What can hang from each mark:
Q_789: Q_183
Q_529: Q_467 Q_693
Q_323: Q_789
Q_514: Q_529
Q_183: Q_467
Q_314: Q_789
Q_693: Q_323 Q_529
Q_947: Q_514
Q_467: Q_183 Q_947

Every row comes from one small tree of marks. The marks that hang from a mark follow it in brackets, in the order of their numbers. Every link used is in the known rows. Which tree was each row made from?
Known rows:
Q_314[Q_789[Q_183[Q_467[Q_947]]]]: -0.89,+0.23,-2.99,-4.13,-1.58,+0.99,-0.21,+1.06,-0.09,-0.26,-2.32,-2.50,+0.64,+0.30,+0.15,-3.06,+1.25,-1.43,-2.26,+2.00,+1.02,+1.32,-1.11,-0.13,-0.05,+0.14,-1.73,-1.36,-0.24
Q_789[Q_183]: -0.71,-0.76,+2.35,-2.19,-1.73,-0.08,-0.09,+0.86,-0.72,-0.14,-3.53,-1.59,+1.03,+0.30,-2.19,-3.28,+0.25,+0.84,-0.52,+0.94,-0.68,+1.05,-0.67,+0.78,-1.10,-0.80,-1.90,-0.78,+0.70
Q_693[Q_323]: -0.80,-0.93,+2.47,-2.41,-1.88,-0.79,-0.30,+1.43,-1.38,+0.00,-2.80,-2.13,+0.56,+1.18,-2.45,-1.98,-1.04,+0.83,+0.07,+1.15,-1.47,+1.19,+0.06,+0.99,-0.86,-1.22,-0.97,-0.80,-0.21
Q_529[Q_467[Q_183 Q_947[Q_514]] Q_693[Q_323[Q_789]]]: -0.99,+0.95,-6.27,-1.59,-2.18,+0.95,+0.30,+1.66,+0.11,+0.35,+0.48,+3.04,+0.13,+0.57,-1.12,-0.20,+0.73,-0.69,-1.20,+2.17,+0.37,-1.38,-0.80,+3.99,+0.43,+2.30,-1.15,-1.47,-0.09
Q_789[Q_183[Q_467[Q_947[Q_514[Q_529[Q_693]]]]]]: +0.63,+0.49,-1.63,-1.38,-1.95,+0.91,+0.23,+1.83,-0.17,+0.31,-2.18,+0.27,+0.94,-0.64,-1.84,+0.50,+1.17,+0.13,-1.60,+2.70,+0.79,-1.46,-1.44,+0.16,+0.84,-0.27,-1.18,-0.33,-0.13
Q_947[Q_514]: -0.57,-0.63,+1.68,-2.19,-4.37,-0.33,-0.07,+0.85,-1.28,-0.15,-3.61,-2.38,+0.37,+0.56,-3.94,-1.36,-1.00,-0.19,-0.12,+2.27,-0.86,+0.01,-1.15,+0.36,+0.84,+0.64,-0.24,+0.00,+1.08
Q_693[Q_323[Q_789[Q_183]]]: -0.81,-0.76,-0.28,-3.21,-0.33,-0.20,+0.66,+0.59,-0.03,+0.43,-1.38,-0.53,+1.22,+0.59,-2.45,-2.82,+0.23,-0.50,-1.49,+0.38,-0.72,+0.50,+0.27,+1.60,-2.07,-0.06,-1.79,-1.96,+0.25
Q_323[Q_789[Q_183[Q_467[Q_947]]]]: -1.63,+0.67,-0.54,-2.81,-1.89,+1.04,+0.21,+0.65,+0.08,-0.05,-1.47,-1.63,+0.57,-0.30,-0.57,-3.83,+0.80,-1.94,-1.69,+1.70,+0.24,+0.92,-0.84,+1.33,-0.16,-0.04,-1.92,-1.70,+0.16
Q_529[Q_467[Q_183 Q_947]]: -2.16,+0.34,-0.02,-1.46,-2.10,+0.81,-0.73,+1.44,-0.87,-0.34,-2.46,-0.32,+0.17,+0.28,+0.45,-2.59,+0.70,+0.56,+0.12,+1.55,-0.07,+1.63,-1.27,+3.19,-0.62,-0.24,-1.82,-1.03,+0.16
Q_947[Q_514[Q_529[Q_693[Q_323[Q_789]]]]]: +0.49,-0.95,+1.12,-1.72,-1.41,-0.31,+1.28,+1.50,+0.00,+0.68,-1.02,+1.54,+0.66,+0.29,-3.97,+0.65,+0.42,-1.17,-1.97,+2.37,-0.53,-2.10,+0.03,+1.43,-0.82,+0.98,-0.80,-0.21,-0.08
Q_323[Q_789[Q_183]]: -1.15,-0.73,+2.50,-2.60,-1.39,+0.18,+0.72,+0.22,+0.03,-0.01,-2.19,-0.88,+0.98,-0.05,-2.36,-4.12,+0.77,-0.99,-1.80,+1.03,-0.57,+0.65,-0.37,+1.58,-1.61,+0.38,-2.28,-1.20,+0.99
Q_183[Q_467[Q_947[Q_514[Q_529[Q_693]]]]]: +0.22,+0.41,+0.92,-0.89,-3.17,+0.57,+0.01,+2.05,-0.71,+0.05,-2.35,-0.51,+0.15,-0.30,-1.83,+0.71,+0.36,-0.51,-1.10,+3.72,+0.18,-0.99,-1.56,+0.28,+1.63,-0.15,-0.67,+0.38,-0.49
Q_467[Q_183 Q_947[Q_514[Q_529[Q_693]]]]: -0.94,-0.09,-0.19,-0.56,-1.75,+0.40,+0.72,+1.27,-0.24,+0.19,-1.63,+1.53,+0.70,-0.53,-1.70,-0.32,+0.88,+0.95,-0.70,+3.17,+0.42,-1.27,-2.20,+2.96,+0.31,+0.10,-0.60,+0.01,-0.10
Q_789[Q_183[Q_467]]: -0.13,+0.15,+1.62,-2.58,-1.74,+0.30,-0.74,+1.60,-0.87,-0.20,-3.59,-2.21,+0.92,+0.39,-1.36,-2.28,+0.71,-0.01,-0.55,+0.61,-0.35,+1.39,-0.25,-0.79,-0.88,-0.59,-2.32,-1.19,+0.75
Q_693[Q_323[Q_789] Q_529[Q_467[Q_183 Q_947]]]: -1.79,+0.04,-1.46,-1.89,+0.38,+0.57,+0.18,+1.83,-0.17,+0.58,-0.36,+2.19,+0.60,+0.46,-0.35,-0.80,+1.09,+0.17,-0.63,+0.87,+0.27,+0.50,+0.71,+4.70,-3.00,+0.72,-1.63,-2.14,-0.38
Q_183[Q_467]: -0.27,-0.03,+4.17,-2.15,-3.13,+0.06,-0.97,+1.79,-1.39,-0.52,-3.58,-2.90,+0.14,+0.76,-1.48,-2.16,-0.19,-0.82,-0.10,+1.79,-1.10,+1.48,-0.17,-0.71,-0.06,-0.87,-1.81,-0.52,+0.42

Which tree is each row?
-0.27,-0.07,-1.06,-1.38,+0.71,+1.06,+0.80,+1.85,+0.71,+0.70,-0.45,+2.47,+0.91,-0.46,-0.38,-0.78,+1.90,+0.05,-2.39,+1.38,+0.36,-1.05,+0.01,+2.93,-1.96,-0.24,-2.47,-1.11,-1.02 => Q_514[Q_529[Q_467[Q_947] Q_693[Q_323[Q_789[Q_183]]]]]
-0.10,+0.19,+1.95,-0.48,-1.49,+0.63,-0.78,+2.33,-0.70,-0.39,-2.55,+2.03,+0.15,+0.42,-0.31,-1.94,+1.39,+0.95,-0.50,+1.61,-0.51,+0.57,-0.36,+2.36,-0.85,+0.63,-3.05,-0.36,+0.63 => Q_529[Q_467[Q_183] Q_693]
+0.49,+0.39,-1.31,-1.58,-2.21,+0.25,+0.02,+2.53,-0.81,+0.45,-1.57,-0.27,+0.46,+0.27,-2.10,+1.94,-0.10,+0.10,-1.07,+2.91,+0.05,-1.23,-0.75,+0.42,+0.95,-0.62,-0.17,-0.22,-1.07 => Q_183[Q_467[Q_947[Q_514[Q_529[Q_693[Q_323]]]]]]
-0.85,+1.16,-3.39,-0.73,-3.29,+1.13,-0.43,+1.82,-0.59,-0.14,-1.68,+1.80,+0.04,+0.32,-0.81,-0.70,+0.68,+0.61,-0.23,+2.77,+0.34,-0.63,-1.69,+3.25,+1.52,+1.59,-1.32,-0.44,+0.30 => Q_529[Q_467[Q_183 Q_947[Q_514]] Q_693]
+0.15,-0.83,+3.11,-1.84,-0.61,-0.35,-0.67,+2.80,-1.39,+0.48,-3.06,-0.09,+0.57,+1.25,-2.22,+0.63,-0.02,+1.41,+0.11,+0.71,-0.82,+0.73,+1.58,+1.39,-2.56,-0.36,-1.59,-0.97,-0.17 => Q_693[Q_323 Q_529[Q_467]]
+0.77,-0.26,+0.66,-0.50,-1.31,+0.48,-0.12,+2.43,-0.43,+0.14,-2.68,+2.86,+0.57,+0.08,-1.95,+1.56,+1.97,+0.43,-0.68,+1.80,+0.21,-1.59,-0.75,+1.48,-1.19,+1.19,-2.04,+0.06,+1.03 => Q_947[Q_514[Q_529[Q_467[Q_183] Q_693]]]
-0.43,-0.39,+2.57,-0.54,-3.09,+0.29,+0.67,+1.30,-0.56,+0.18,-2.25,-0.17,+0.32,-0.44,-2.64,-0.45,-0.14,+0.37,-1.24,+3.85,-0.17,-1.31,-1.77,+2.00,+1.39,-0.14,-0.19,+0.86,-0.53 => Q_467[Q_947[Q_514[Q_529[Q_693]]]]
+0.99,-0.38,-2.24,-1.05,-0.46,+0.01,-0.11,+2.86,-0.46,+0.58,-2.05,+3.25,+0.78,+0.66,-2.10,+2.73,+1.59,+1.03,-0.51,+1.14,+0.19,-1.63,-0.11,+1.46,-1.61,+0.71,-1.64,-0.54,+0.35 => Q_947[Q_514[Q_529[Q_467[Q_183] Q_693[Q_323]]]]
+0.58,-0.62,+1.55,-0.56,+1.00,+0.08,-0.31,+3.00,-0.39,+0.34,-1.93,+3.11,+0.72,+0.68,-0.34,+0.90,+1.81,+1.53,-0.79,+0.54,-0.25,-0.20,+0.38,+2.21,-2.91,-0.59,-2.73,-0.64,-0.22 => Q_514[Q_529[Q_467[Q_183] Q_693[Q_323]]]
+0.65,-0.39,-2.53,-1.43,-0.15,+0.37,+0.73,+2.28,+0.29,+0.70,-0.72,+4.20,+0.64,+0.23,-2.23,+1.91,+2.16,-0.87,-1.62,+1.20,+0.22,-2.08,+0.15,+2.34,-2.30,+1.95,-1.92,-0.94,+0.54 => Q_947[Q_514[Q_529[Q_467[Q_183] Q_693[Q_323[Q_789]]]]]
-0.54,+1.02,-6.42,-1.21,-2.24,+0.66,-0.37,+2.33,-0.68,+0.24,-0.92,+2.14,+0.36,+0.83,-1.08,+0.64,+0.23,+1.27,-0.16,+1.95,+0.19,-0.73,-1.00,+3.35,+0.91,+1.19,-0.87,-1.10,-0.30 => Q_529[Q_467[Q_183 Q_947[Q_514]] Q_693[Q_323]]
-0.22,-0.16,-3.63,-1.88,-0.80,+0.39,+1.69,+0.91,+0.63,+0.97,-0.03,+1.77,+1.23,-0.46,-2.81,+0.09,+0.83,-0.21,-2.50,+2.23,+0.53,-2.20,-0.74,+2.56,-0.42,+0.64,-0.64,-0.94,-0.69 => Q_467[Q_947[Q_514[Q_529[Q_693[Q_323[Q_789[Q_183]]]]]]]
+0.92,-1.09,+1.27,-1.29,-1.67,-0.69,+0.47,+2.07,-0.74,+0.56,-2.28,+0.50,+0.81,+0.57,-3.71,+1.53,-0.07,+0.91,-0.93,+2.21,-0.70,-1.50,-0.39,+0.77,-0.38,-0.09,-0.53,+0.21,-0.36 => Q_947[Q_514[Q_529[Q_693[Q_323]]]]
+0.13,-1.29,+4.92,-1.25,+0.02,-0.30,+1.01,+1.59,+0.08,+0.44,-0.92,+1.00,+0.64,+0.09,-2.24,-1.06,+0.63,-0.64,-2.15,+1.94,-1.01,-0.76,+0.52,+1.88,-1.90,-0.44,-1.98,-0.19,-0.59 => Q_514[Q_529[Q_693[Q_323[Q_789]]]]
+1.57,-0.03,-2.92,-2.38,-0.17,+0.27,+0.86,+1.98,+0.43,+0.83,-0.92,+1.89,+1.24,-0.04,-3.03,+1.65,+1.64,-1.31,-2.44,+1.18,+0.39,-2.16,+0.33,-0.39,-1.46,+1.00,-1.73,-1.28,+0.31 => Q_947[Q_514[Q_529[Q_693[Q_323[Q_789[Q_183[Q_467]]]]]]]
-1.10,+0.86,-0.98,-2.41,-4.82,+0.48,-0.57,+1.34,-1.26,-0.24,-2.80,-2.90,+0.05,+0.31,-2.07,-0.92,-0.89,-1.13,-0.13,+3.04,-0.19,+0.46,-1.73,+0.13,+2.27,+0.25,+0.01,-0.46,+0.14 => Q_183[Q_467[Q_947[Q_514]]]
-0.42,+0.55,-5.12,-3.22,-0.99,+0.39,+0.67,+1.38,-0.09,+1.00,-0.66,-0.11,+1.25,+0.12,-2.79,+0.91,+0.36,-0.90,-1.31,+1.33,+0.97,-0.92,+0.66,+1.42,-1.00,+1.00,-0.37,-2.34,+0.00 => Q_693[Q_323[Q_789[Q_183[Q_467[Q_947[Q_514]]]]] Q_529]
-0.66,+0.22,-1.64,-2.93,-1.85,+0.97,+0.90,+0.70,+0.38,+0.46,-1.83,-0.71,+1.01,-1.03,-2.43,-0.25,+1.43,-2.38,-1.93,+2.22,+1.09,-1.11,-1.38,+0.30,-0.55,+0.49,-0.85,-1.15,+0.58 => Q_323[Q_789[Q_183[Q_467[Q_947[Q_514[Q_529]]]]]]
-0.23,-0.68,+2.40,-2.12,-0.19,-0.02,-0.02,+2.13,-0.65,+0.58,-1.85,+0.86,+0.49,+0.85,-2.42,-0.44,+0.45,-0.53,-0.95,+0.95,-0.76,+0.21,+1.94,+2.20,-2.96,+0.80,-1.95,-1.21,+0.07 => Q_693[Q_323[Q_789] Q_529[Q_467]]
-0.50,-0.50,+3.08,-0.97,-0.20,+0.18,-0.65,+2.31,-1.04,+0.07,-3.28,+1.18,+0.64,+0.48,-1.06,-0.62,+1.39,+1.22,+0.24,+0.63,-0.19,+0.83,+0.72,+2.56,-2.95,+0.39,-2.35,-0.94,+1.00 => Q_693[Q_529[Q_467[Q_183]]]
-0.55,+0.93,-2.81,-2.15,-0.83,+0.85,+0.34,+1.57,+0.23,+0.27,+0.01,+0.56,+0.68,+0.16,-0.30,-2.21,+0.66,-0.70,-2.21,+1.80,+0.01,+0.08,-0.18,+1.93,+0.10,-0.12,-2.14,-1.82,-0.99 => Q_529[Q_693[Q_323[Q_789[Q_183[Q_467[Q_947]]]]]]
+1.15,-0.41,+0.77,-2.10,+1.23,+0.32,+0.63,+2.14,+0.46,+0.62,-1.04,+1.56,+1.21,-0.02,-1.52,-0.18,+1.89,-0.80,-2.52,+0.89,+0.01,-0.72,+0.81,+0.13,-2.57,-0.36,-2.86,-1.34,-0.34 => Q_514[Q_529[Q_693[Q_323[Q_789[Q_183[Q_467]]]]]]
-0.57,+0.05,+1.08,-2.23,-3.34,+0.39,-0.05,+1.56,-0.93,+0.03,-3.12,-2.26,+0.36,-0.30,-2.14,+0.52,+0.00,-1.03,-0.49,+2.80,+0.21,-0.35,-1.56,-0.13,+0.82,-0.57,-0.03,-0.13,+0.00 => Q_183[Q_467[Q_947[Q_514[Q_529]]]]
-1.07,+0.65,-2.73,-0.80,-0.89,+0.63,-0.58,+2.44,-0.67,+0.02,-0.89,+1.97,+0.26,+0.86,+0.70,-1.32,+0.48,+1.79,-0.28,+1.48,-0.28,+0.60,-0.48,+3.89,-0.24,-0.23,-1.96,-1.09,-0.92 => Q_529[Q_467[Q_183 Q_947] Q_693[Q_323]]
-2.17,+0.25,-2.73,-2.02,-3.43,+0.16,+0.16,+0.51,-0.80,-0.19,-2.07,-1.02,+0.56,+0.22,-1.96,-1.76,-0.36,+0.33,+0.19,+2.33,+0.06,+0.19,-2.25,+2.82,+0.92,+0.53,+0.03,-0.85,+0.59 => Q_467[Q_183 Q_947[Q_514]]
